Every row comes from one small tree of marks. Brackets hold a mark, then the marks that hang from it, in alphabetical order. Every link used is in the known rows. Which tree was each row made from?
Known rows:
(gose (bebut (vakese kisi))): [  8.0  16.9   7.6  -5.2   7.7  18.8   3.5   6.0 -28.6  -4.6   5.4  -4.4
  -8.5   4.3  -1.9 -16.5   9.8  -0.1 -22.1  -5.7 -20.2  -5.6   2.5 -12.6
   6.2  -8.7   4.3   4.0]
(bebut vakese): [ -5.8  13.3   0.3  -4.7   2.9   6.9   4.8   3.7 -23.0  -2.6  -1.0  -4.1
  -5.7   5.5  -1.2   2.5   1.8  -0.3   4.3  -4.5 -10.5  -2.0  -0.2  -5.2
   4.3  -1.2  -3.0   6.7]
(nebovom kisi (memuv bebut)): [  8.0  17.0  -1.1 -22.7  -6.0  -2.3  10.6  -4.2  12.1  -1.6  -0.1  -0.1
   1.4   1.9  12.3  11.5   6.7 -14.6  10.2  -8.1   2.2   1.1  -0.2  11.2
 -18.6  -9.1  -2.0  -8.4]
(nebovom (bebut vakese) (kisi gose) memuv): [  3.5  20.5   6.4 -29.1   7.6   0.6  21.0   5.8  -9.6  -6.5  -5.5   0.9
  -6.0  28.4   9.1  18.8  20.0 -24.2  -2.5 -14.9 -11.2  12.4  -1.5   4.6
 -21.9  10.1   4.2   3.7]
(vakese (bebut (nebovom kisi))): [ -5.8 -20.7   0.3   7.1 -13.9  -3.6 -10.3   2.0  17.4   0.3   9.4   1.9
   8.6   4.8   2.6  17.3  14.1  -4.0  25.5  -9.7   4.5  -3.1   4.4   3.4
  15.1  11.7 -19.7   0.4]
(bebut memuv (vakese (kisi gose nebovom))): [  3.2   6.0   3.8   5.3  -4.4  21.2   6.4  10.7 -26.0   0.8  -4.5 -21.5
 -13.0  18.4  -1.0   6.1  13.8   0.9  -4.7 -18.6 -14.2  -2.6   6.0  -9.0
 -21.5   8.7  16.1   3.4]
(gose (bebut memuv)): [ -8.1 -12.8   2.4  13.9 -12.8  10.0 -12.2   7.3   8.9   0.4   9.5   0.0
   5.6   6.8  -1.2  15.2   6.8  -1.2 -12.5  -3.7   4.8  -7.4  -5.4  -4.3
   4.3  -9.3  -3.0 -15.4]
(nebovom bebut): [  3.8  10.4   1.9 -12.5  -2.2  -6.2   7.0  -1.4   1.2  -3.2  -7.6  -1.2
   3.9  -3.3   5.3   4.9  -5.5 -12.1   1.3  -0.3   0.3  12.8  -0.8   2.4
 -11.2   6.9  13.1  -3.3]
(gose (bebut memuv (nebovom kisi))): [-10.3 -24.6  -1.2  20.9 -25.2   9.3 -10.0  10.0  33.4   5.2  15.3   3.2
   7.7  14.6  -5.2  32.5  27.0   1.2  -8.9 -14.3  13.7  -3.5  -2.7  -1.7
  19.7   0.8 -13.4 -14.8]
(gose (bebut (nebovom memuv) vakese)): [-14.2  22.3   3.3  -2.9  -6.7  17.9   1.4  13.0  -1.2  -2.7   6.5  -8.2
   8.9  20.5  -4.8   2.1  -3.7  -3.2 -10.3 -12.3  -5.2  -9.0  -4.5   0.2
   5.3  -6.9  -3.1  -9.2]
(bebut memuv (nebovom kisi)): [-10.8 -18.8  -9.0  17.5 -23.6   1.0  -3.0   6.3  36.5   8.8   5.1  -4.1
   5.2  18.3  -3.2  29.3  25.0   3.8   6.8 -19.1  14.2  -2.1   0.0   1.4
  10.7   9.9  -8.9  -6.8]
(gose bebut): [  1.8  -6.0   6.7   4.1   0.3   7.3  -7.0   2.6  -3.2  -3.3  10.4   6.4
   2.5  -1.8  -2.0   2.3  -0.2  -2.5 -17.0   3.9  -2.2  -3.8  -2.2  -3.3
   8.1 -10.0  -4.9  -6.8]
(gose (bebut memuv vakese)): [-13.2  -1.3   1.3   6.6  -8.2  18.6  -6.2  12.5 -15.3  -1.0   8.7  -5.3
  -0.9  15.7  -4.8  17.7   7.1  -2.4  -7.8  -8.7  -4.2 -10.2  -4.5 -10.9
   8.0 -11.2  -5.6  -9.1]
(kisi (nebovom bebut)): [  7.2   5.5   1.4  -4.1 -11.6  -1.3   8.5   1.8 -14.6  -4.0  -2.9  -9.7
   3.7 -16.7   6.0  16.5 -27.3 -12.0   0.1   2.3   1.9  10.0  -1.3   4.2
 -17.2  11.7  15.8  -5.6]
(bebut memuv (nebovom (kisi vakese))): [-11.0 -20.1 -10.7  15.8 -17.5  -2.8  -3.1  12.1  57.1   7.2  11.2   2.8
   4.0   8.5  -4.5  32.9  36.5   2.5   4.1 -16.5   7.7   0.6   0.9  -6.1
  -0.1   1.6  -7.2   3.3]
(memuv (bebut (nebovom (kisi vakese)))): [ 2.1 -1.2 -3.4 -2.0 -8.6 -5.1  4.6 -2.1 43.5 -0.2  4.1  6.4  1.8 -8.6
  1.7 19.7 36.5 -6.0 19.6 -7.0  1.6  8.2  1.5 -0.3 -9.9 -8.2 -4.8  5.4]
(memuv (bebut nebovom)): [ -4.9  11.0  -0.9  -1.1 -12.2   4.2   1.7  -7.5  17.4  -0.5  -8.0  -8.1
   6.6   1.3   3.3   1.9   8.3  -3.9  27.2  -7.2   6.6   5.7   0.9   5.9
  -7.5  -2.1   4.4  -9.6]
(bebut (nebovom kisi)): [ -3.1 -11.8  -2.9   9.5 -10.3  -2.5   3.0   2.4  23.5   5.1   5.1   0.4
   3.7   7.5  -1.7  16.9  19.1   2.1   2.7 -10.4   8.8   2.0   2.2   3.2
  15.1   9.7 -10.2   2.5]
(nebovom (bebut (vakese kisi)) memuv): [  9.0  50.6   1.8 -32.7   4.7   0.4  19.9   6.7 -16.9  -2.8 -11.7 -16.0
  -1.7  13.5   8.7 -18.1  -5.7 -15.0  -8.6 -12.0 -17.9   8.0   1.6  -0.5
 -27.4   2.8  25.2   2.9]
(nebovom kisi): [  7.5 -12.2  -2.4  -1.2  -1.9  -2.9   3.7  -0.2   4.8   1.5   5.7   6.3
  -3.0   0.6   2.8  14.8  13.8  -0.6  -4.7  -3.9   1.3   2.3   2.6   0.8
   7.5   1.0 -10.8   4.7]
(kisi (gose bebut) nebovom): [  5.4 -17.4  13.8  11.3   1.6  18.0  -4.5   5.8 -17.2  -8.4  11.3   2.0
  -0.4   0.1  -1.0  15.6  -1.0  -4.8 -18.8   2.8  -3.6   0.1  -0.4  -2.0
  -5.6   1.3   0.0  -8.5]

Write each row's tree:
[  3.6  16.1  12.3  -3.0   4.2  14.3   0.1   7.2  21.2  -0.6   3.5  -4.6
   5.3  29.3  -2.5 -20.7  20.4  -3.1 -24.6 -15.0  -7.5   1.3   1.5   0.5
 -13.8   0.9  12.0  -8.1]	(vakese (kisi (gose (bebut (nebovom memuv)))))
[-11.2 -18.6   9.6   3.2   0.7  -0.2 -12.5   3.4  32.6  -6.6   4.6   6.0
   4.9  12.7  -2.2   5.8  30.3  -5.3  25.8  -5.9  -7.2   3.2   3.5  -6.7
 -15.4   4.9  -6.6   6.5]	(kisi gose (vakese (bebut nebovom)))
[ -2.8   5.1  -7.5  -3.0  -6.9  -4.0   6.6  11.2  53.0   2.7  10.8   6.9
   6.8   7.5  -2.2  16.1  19.2  -1.5  -4.8 -12.0   2.8   0.6   0.8   1.4
  -8.6  -3.8  -5.0   6.4]	(bebut (nebovom (kisi vakese) memuv))
[ -6.3 -27.9   8.7   3.8  -6.4   0.2  -9.9  -0.6  17.7  -2.5   6.3   4.6
   4.3  20.7   1.3  18.8  32.9  -7.3  23.2 -13.6   2.6   2.3   5.1   4.6
   4.6  17.8 -18.6   0.7]	(vakese (bebut (nebovom (kisi gose))))
[-21.6  -2.1  -0.8  16.2 -19.3  20.0  -7.4  14.0   4.3   2.1   6.6  -9.4
   6.2  20.9  -8.2  20.4  11.5   0.7  -1.4 -16.7   2.5  -9.6  -4.1  -7.9
  13.3  -2.3  -6.6 -12.1]	(gose (bebut memuv nebovom vakese))
[  0.2 -11.7  10.1  -1.9  -2.2   5.6 -12.7   2.1   6.2  -0.4  -2.7  -7.7
  -4.7  24.8   5.8  -8.4  27.6  -5.1  14.4 -14.6  -8.7  -2.3   7.8  -3.2
 -19.0   8.0   6.2  -3.3]	(vakese (bebut memuv) (kisi gose))
[ -9.7  15.5  -3.6  -8.9 -11.2   2.1   8.9   7.3  -8.8  -0.4  -9.6 -11.7
  -0.2  13.7   4.0  19.6   2.8 -14.3  10.1 -12.4  -3.2   4.5  -2.8  -5.3
 -10.9   5.7  12.1  -5.7]	(nebovom (bebut memuv vakese))
[-14.5   7.6  -1.4  -4.8  -7.6  -4.1  -8.8  10.0  39.4  -2.3   9.2  -2.8
  14.3   6.9   1.2   0.4  -0.5  -4.8  21.5  -8.0  -3.8  -5.4  -0.6  -1.4
 -17.0  -2.5  -3.4  -0.9]	(kisi (vakese (bebut (nebovom memuv))))
[ -1.2   8.8   5.6  -3.7   3.4  14.7   4.3   8.7 -11.9   0.8  -8.2 -11.8
 -14.3  32.0  -1.8  -5.4  35.9  -0.9  -1.0 -19.7 -16.1   1.3   6.5 -10.4
 -15.9   3.4  11.6   4.1]	(bebut memuv (vakese (kisi gose)))
[  0.2  -0.6  -3.2   6.6 -23.3   2.0   1.1   7.2  -2.3  -0.6  -3.0 -15.5
   4.2  -6.4   5.7  27.9 -21.6 -11.7   4.3  -5.0   7.3   6.5  -3.1   2.0
 -20.4  13.2  18.8 -15.5]	(kisi (nebovom (bebut memuv)))
[  0.1  -5.2   2.7   1.0 -11.1   1.7 -13.9   3.1   2.6   2.6  -0.3 -11.7
   0.5   9.1   4.1  -9.2   7.8  -1.1  15.9 -12.7  -4.4  -7.7   6.3  -4.8
 -10.3   3.7   5.3  -4.9]	(vakese (bebut memuv) kisi)
[  0.1  14.8   7.7  -2.2   7.4  14.8   8.9   3.4  -5.6  -0.3  -9.2 -11.2
  -8.2  28.8  -5.6 -16.2  34.6   1.0   0.7 -19.7 -15.1   4.0   6.0  -7.0
  -6.8  10.4  10.4  10.1]	(bebut nebovom (vakese (kisi gose)))
[ 16.2  11.9  13.3  -4.7   4.2  18.3   3.2  10.2 -12.5  -3.2   9.3  -7.6
  -0.9   9.0   2.5 -11.4  -4.6  -3.7 -33.3  -5.0 -11.4  -2.0   1.4  -0.7
 -25.0  -1.7  15.4  -7.4]	(vakese (kisi (gose bebut) (nebovom memuv)))
[  1.6  -8.5  -4.3  -4.1 -16.9  -7.9   4.0   4.0  19.3   2.1  -0.8  -0.3
   1.8   7.2   8.2  32.7  14.8 -15.5   1.8 -10.6   8.5  10.2   1.0   3.1
  -6.5  10.8   4.0  -8.6]	(nebovom (bebut memuv) kisi)
[  6.5 -19.4   6.5  -4.3  13.1  -1.9   5.7   3.5  27.5  -4.6   8.4  19.6
  -8.3   4.6   0.1  19.6  45.3  -5.1  -8.0  -4.3  -8.1   7.6   2.7  -6.0
 -11.3  -2.2  -8.3  15.1]	(nebovom (kisi gose vakese))
[ -3.6 -16.5  12.7  -6.1  11.5  -0.6 -11.2   2.5  15.7 -10.5   6.1  11.2
  -3.4   3.5   1.9   2.8  25.3  -8.9  18.3  -1.6 -13.4   2.2   3.3  -7.0
 -20.7  -2.2  -5.4   9.2]	(kisi gose (vakese bebut))
[  3.5 -16.6   2.9  -7.2  -3.3  -8.9   8.1   7.3  40.9  -3.0  -0.3  11.2
  -4.0  12.4   4.9  37.2  47.6 -18.4  -2.1 -10.4  -1.3  17.8   1.5  -5.4
 -28.6   5.5   5.8   2.7]	(nebovom (bebut memuv) (kisi gose vakese))
[-16.7 -13.6  -0.7  21.3 -22.0  10.8 -13.5   9.0  27.2   4.6   9.5  -4.1
  11.4  14.6  -7.0  17.5  11.7   2.0  -5.9 -11.9  11.2  -6.4  -4.2  -3.8
   9.9  -1.1  -3.8 -18.0]	(gose (bebut memuv nebovom))
[ -2.4  22.6  -0.9   1.0  -0.9   9.3   8.8   6.3  -5.7   2.2  -6.4 -16.1
  -4.3  15.4  -5.1 -15.8  14.8   4.9   2.0 -18.0 -11.7  -1.9   5.2  -7.8
   3.4   6.6   8.5   7.7]	(bebut nebovom (vakese kisi))
[ -8.3  11.4   0.5  -3.6  -9.0  13.7   7.0  11.1   4.4  -0.7  13.3  -0.1
   5.7  21.4  -2.3  17.4  11.1  -5.9 -13.5 -15.4  -2.9  -8.8  -3.8   0.7
  13.8  -2.9 -13.5  -4.9]	(gose (bebut (nebovom kisi memuv) vakese))
[ -9.7  10.7   2.3   3.6  -9.7   9.4  -3.9   9.9  20.8   1.2  10.0  -2.2
  14.2  14.0  -3.2  -1.0  -7.4  -2.4 -13.1  -6.1   5.3  -4.3  -5.5   4.6
   2.0  -4.7  -1.2 -15.8]	(gose (bebut (nebovom memuv)))
[ 11.3  26.9  12.8 -23.6  15.7   6.6  17.5   0.0 -23.0  -7.3 -15.4  -9.3
 -11.8  18.9   5.3 -12.1  24.7 -15.8  -6.3 -12.0 -22.0  15.0   5.9  -6.1
 -22.3  11.1  21.1   8.5]	(nebovom (bebut (vakese (kisi gose))))
[  3.9  -9.1   0.9   9.4 -20.8   7.4 -13.2   8.6 -11.1   1.8   5.0 -20.7
   1.6  -3.4   5.9   1.8 -12.2   1.0  13.9  -8.6  -3.3 -11.4   6.5  -3.8
 -14.8   7.4   7.9  -7.1]	(vakese (bebut memuv) (kisi nebovom))
[ 12.5  -9.2  15.1  -1.5   2.5   8.7  -7.2   1.8 -23.2  -6.9   1.9 -10.6
  -4.6   0.3   4.5 -10.0   1.9  -3.4   9.5  -5.3 -12.5  -2.2   9.3  -2.1
 -19.8  13.4   6.8   3.1]	(vakese bebut (kisi gose nebovom))
[ -6.2   2.8   4.1  -2.0 -11.5  13.2   8.0   9.8 -23.9  -5.9 -10.1 -17.8
  -4.4  15.6   3.5  31.9  -0.4 -14.8   7.3 -11.6  -6.0   7.5  -0.9  -1.8
 -27.5  15.2  15.4  -7.0]	(kisi gose (nebovom (bebut memuv vakese)))
[ 10.4 -13.8   9.6  15.3  -6.5  21.0  -7.2  10.6  -5.8  -2.9   7.8 -10.2
  -3.4  11.3  -0.7   6.5  11.8   0.3 -24.5  -9.0  -6.0  -3.0   2.8  -6.3
 -15.7   1.0  13.5 -10.6]	(vakese (kisi (gose (bebut memuv)) nebovom))
[ 17.2   0.4   8.3   3.9   4.8  10.5   5.1   2.1 -17.0  -2.5  -2.0 -10.3
  -9.2   0.7   0.7  -8.5   6.7   1.3 -12.7  -5.6 -10.5   4.1   6.7  -2.3
 -20.6   9.8  17.4   3.3]	(vakese (kisi gose nebovom))
[  2.4  22.6   5.5 -31.0   6.9   9.9  15.4  -1.2 -10.2  -6.0  -6.7  -2.4
  -9.0  23.0   8.9  13.7  30.1 -18.8  13.5 -14.8 -11.4   4.1   2.4   6.0
 -24.5  -6.0  -3.4   1.7]	(nebovom (kisi gose) (memuv (bebut vakese)))
[  1.9  -3.8   0.9 -15.4  -1.0  -9.7  -5.1   7.4  27.3  -4.5  16.6  10.7
   2.8  -0.4   7.2  12.4   9.3 -10.4   9.7  -4.2  -7.4  -6.0   1.2   1.1
 -13.6  -6.8 -15.0   6.9]	(nebovom (kisi (vakese bebut)) memuv)
[ -3.2   5.9  -4.9  -2.1 -12.1  -0.9   5.6   5.6  30.9   6.6   4.3  -0.6
   9.8  16.6   1.2  12.5   9.5  -1.4  -2.2 -15.0   8.0  -0.8   0.5   8.4
   2.2   7.3  -5.6  -4.2]	(bebut (nebovom kisi memuv))
[-11.5  23.2  -1.5  -8.2  -7.7  12.5   7.7  -3.7  -5.4  -1.9  -9.3 -14.8
  -1.2   7.5   1.2   6.4  11.5  -6.8  30.5 -10.9  -2.1   0.0  -0.2  -0.7
  -5.2  -3.0   3.0  -1.8]	(memuv (bebut nebovom vakese))
[ -3.9  39.4   0.0 -27.9   1.2   0.5  16.7   5.7 -15.9  -5.1  -9.4 -11.2
   1.9  12.4   7.2   2.2 -14.4 -19.8   1.5  -8.1 -10.2   6.2  -3.1   2.6
 -20.1   2.0  13.7  -2.9]	(nebovom (bebut vakese) memuv)
[-13.9  -0.9   7.9  -7.1   0.6   0.8  -9.0   8.2  39.9  -5.6   5.1   0.8
  10.5  20.8   1.7  -0.1  19.4  -9.9  19.6 -10.5  -6.9   0.4   2.2   0.4
 -26.9   2.0  -3.2   0.9]	(kisi gose (vakese (bebut (nebovom memuv))))
[ -9.4   3.8   9.7  -0.1  -1.1  13.7  -4.8   6.3  22.2  -2.3   5.0   0.5
  11.6  29.3  -4.1   1.3  14.6  -7.0 -15.3  -8.8   1.4  -0.1  -4.7   3.8
  -7.0  -0.7   0.1 -13.8]	(kisi (gose (bebut (nebovom memuv))))
[-13.5  -1.9  11.3   5.6   2.7  21.6  -1.4   6.6  -6.9  -5.5   4.8  -0.3
  -0.3  27.6  -8.2   8.2  26.4  -4.7  -6.8 -10.4  -7.6  -0.5  -2.3  -7.1
   8.4   1.6  -6.4  -2.9]	(kisi (gose (bebut nebovom vakese)))
[ -1.7  12.5  10.7 -11.5  -0.2   3.4  -6.0   2.3  18.2  -0.5  -2.3 -10.3
   7.1  30.3   3.6 -23.3  14.9  -6.3  13.1 -17.2  -8.5  -2.0   7.0   4.3
 -22.8  12.3   9.3  -3.5]	(vakese (bebut (nebovom memuv)) (kisi gose))
[  5.0 -12.5   5.7   5.3   5.5   7.1   1.8   7.2   6.7  -6.7   5.3   3.5
  -5.6  -7.9  -1.7  13.2  10.2  -0.9  -4.1   0.3  -8.3   3.6   0.0  -6.7
 -25.7  -0.6   7.4   7.9]	(kisi gose nebovom vakese)
[  9.2  -4.3  16.3  -9.6  10.8   2.6  -7.2  -3.0  -7.7  -6.3  -2.0  -1.4
  -5.3  14.5   4.4 -21.6  22.3  -6.0   9.7  -6.3 -13.5   0.4  10.9  -2.4
 -15.1   8.5   4.2   4.3]	(vakese bebut (kisi gose))
[-15.2  27.8  -5.0  -5.9  -8.3   9.0   7.5   9.7   2.2   2.4  -4.1 -14.2
   7.0  22.9  -2.9  -0.3  -5.0  -2.3   7.7 -15.0  -2.8  -5.0  -2.9   2.5
  -2.4   3.4   1.8  -1.2]	(bebut (nebovom memuv) vakese)
[ 17.6  -5.2  14.8   6.6   6.0  19.7  -1.2   6.3 -19.4  -6.0   7.6  -3.7
  -5.9  -0.2  -1.4  -4.7   5.0   0.2 -29.4  -1.2 -12.4   1.6   3.4  -6.6
 -11.2   1.9  11.6  -1.9]	(vakese (kisi (gose bebut) nebovom))
[  9.2   9.7   5.2 -25.8   9.1 -10.2  16.3   5.8  35.7  -5.7   2.3  12.7
  -2.0  12.4   8.0  19.6  29.3 -23.0 -11.0  -7.2  -8.4  19.2  -0.5   1.0
 -35.3   3.0   8.3   6.6]	(nebovom bebut (kisi gose vakese) memuv)
[  7.4   9.8   4.9 -24.5   9.0  -1.3  11.2  -0.2  34.4  -6.2   0.2  10.9
  -5.9   7.5  10.3  13.8  38.8 -17.4   6.9  -6.3  -7.6  10.9   0.7   3.6
 -38.3 -14.1   0.9   5.5]	(nebovom (kisi gose vakese) (memuv bebut))
[ 14.0  23.9  -1.5  -7.1  -4.5   6.7   8.1   9.6 -10.2   0.9   2.0 -17.6
   0.1  -3.5   4.0 -16.2 -25.4   1.6 -15.9  -6.5  -6.6  -5.1   4.7   2.2
 -23.5   2.4  19.9  -1.9]	(vakese (kisi (nebovom memuv)))
[  4.6  -0.2  13.3   6.2   5.1  13.4  -2.2   2.6  14.0  -1.0   3.6  -0.8
   0.6  20.3  -5.7 -15.2  33.5   0.3 -19.9 -11.0  -8.0   4.4   5.3  -5.5
  -0.7   3.6   6.6  -3.5]	(vakese (kisi (gose (bebut nebovom))))
[ -4.3  -1.9  13.0  -2.6  13.3  20.1   0.8   4.7 -25.5  -9.1   5.1   3.9
  -7.1  20.1  -4.1   5.9  22.7  -8.1 -13.4  -4.6 -14.9  -0.6  -1.3  -8.4
   3.3  -6.8  -7.1   0.8]	(kisi (gose (bebut vakese)))
[-15.2 -27.9  -2.9  13.6 -28.0  -1.0 -14.5   6.6  29.7   6.3   8.9  -4.0
  10.3  17.1   2.3  30.2  19.8  -2.9  28.5 -19.3  11.7  -7.3   3.0   3.2
  10.0  12.1 -16.6  -8.7]	(vakese (bebut memuv (nebovom kisi)))
[  7.7  43.7   9.1 -33.7  13.9  12.2  15.0  -2.2 -16.6  -5.3 -14.6 -13.9
 -10.0  23.2   8.3 -22.2  23.2 -15.6   9.7 -15.4 -19.6   3.5   4.4   0.6
 -38.6  -7.1  19.8   2.2]	(nebovom (memuv (bebut (vakese (kisi gose)))))
[  1.8  -7.4   4.7  -5.8  -5.2   4.6   4.9  -6.8  25.1  -0.4  -3.7   2.1
  -1.4  16.7   5.2  19.1  42.7 -11.7  22.2 -14.8   5.5  11.6   3.6   7.2
  -8.9   5.6  -5.6  -2.9]	(memuv (bebut (nebovom (kisi gose))))
[ -6.1 -28.7  -2.2   2.7 -12.3  -5.4 -12.7   8.7  32.7   0.3  15.7   8.5
   1.2  -0.3   4.5  31.4  25.8  -5.6  16.8  -8.3  -1.3  -6.5   1.4  -8.4
  -6.0  -5.1 -15.3   2.9]	(nebovom (kisi (vakese (bebut memuv))))
[-13.4  -8.9   9.0   4.5   0.0  24.1  -5.8   9.9 -12.2  -4.3   4.5  -0.6
  -4.0  29.6  -5.1  19.4  28.7  -6.9  -9.7 -11.1  -8.2  -5.5  -3.2 -10.1
  -2.0  -5.4  -5.8  -8.4]	(kisi (gose (bebut memuv vakese)))
[  8.6  16.1  -1.0 -24.9  -5.3 -10.0  13.4   2.5  13.3  -1.6  -0.7   1.7
   5.3   6.3  12.2  15.4  -1.7 -19.6  -7.3  -7.0   0.6  11.5  -0.4   9.4
 -15.3   7.7   4.8  -3.7]	(nebovom bebut kisi memuv)
[  8.5   5.1   1.0  -4.7  -5.3  -4.7  10.0   6.0   5.4  -6.6   3.1  -2.5
   1.8 -25.5   4.4  20.1 -15.2 -11.9  -4.9   6.7  -3.9  12.5  -1.1  -4.0
 -27.6   1.8  18.2   3.7]	(kisi (nebovom bebut) vakese)
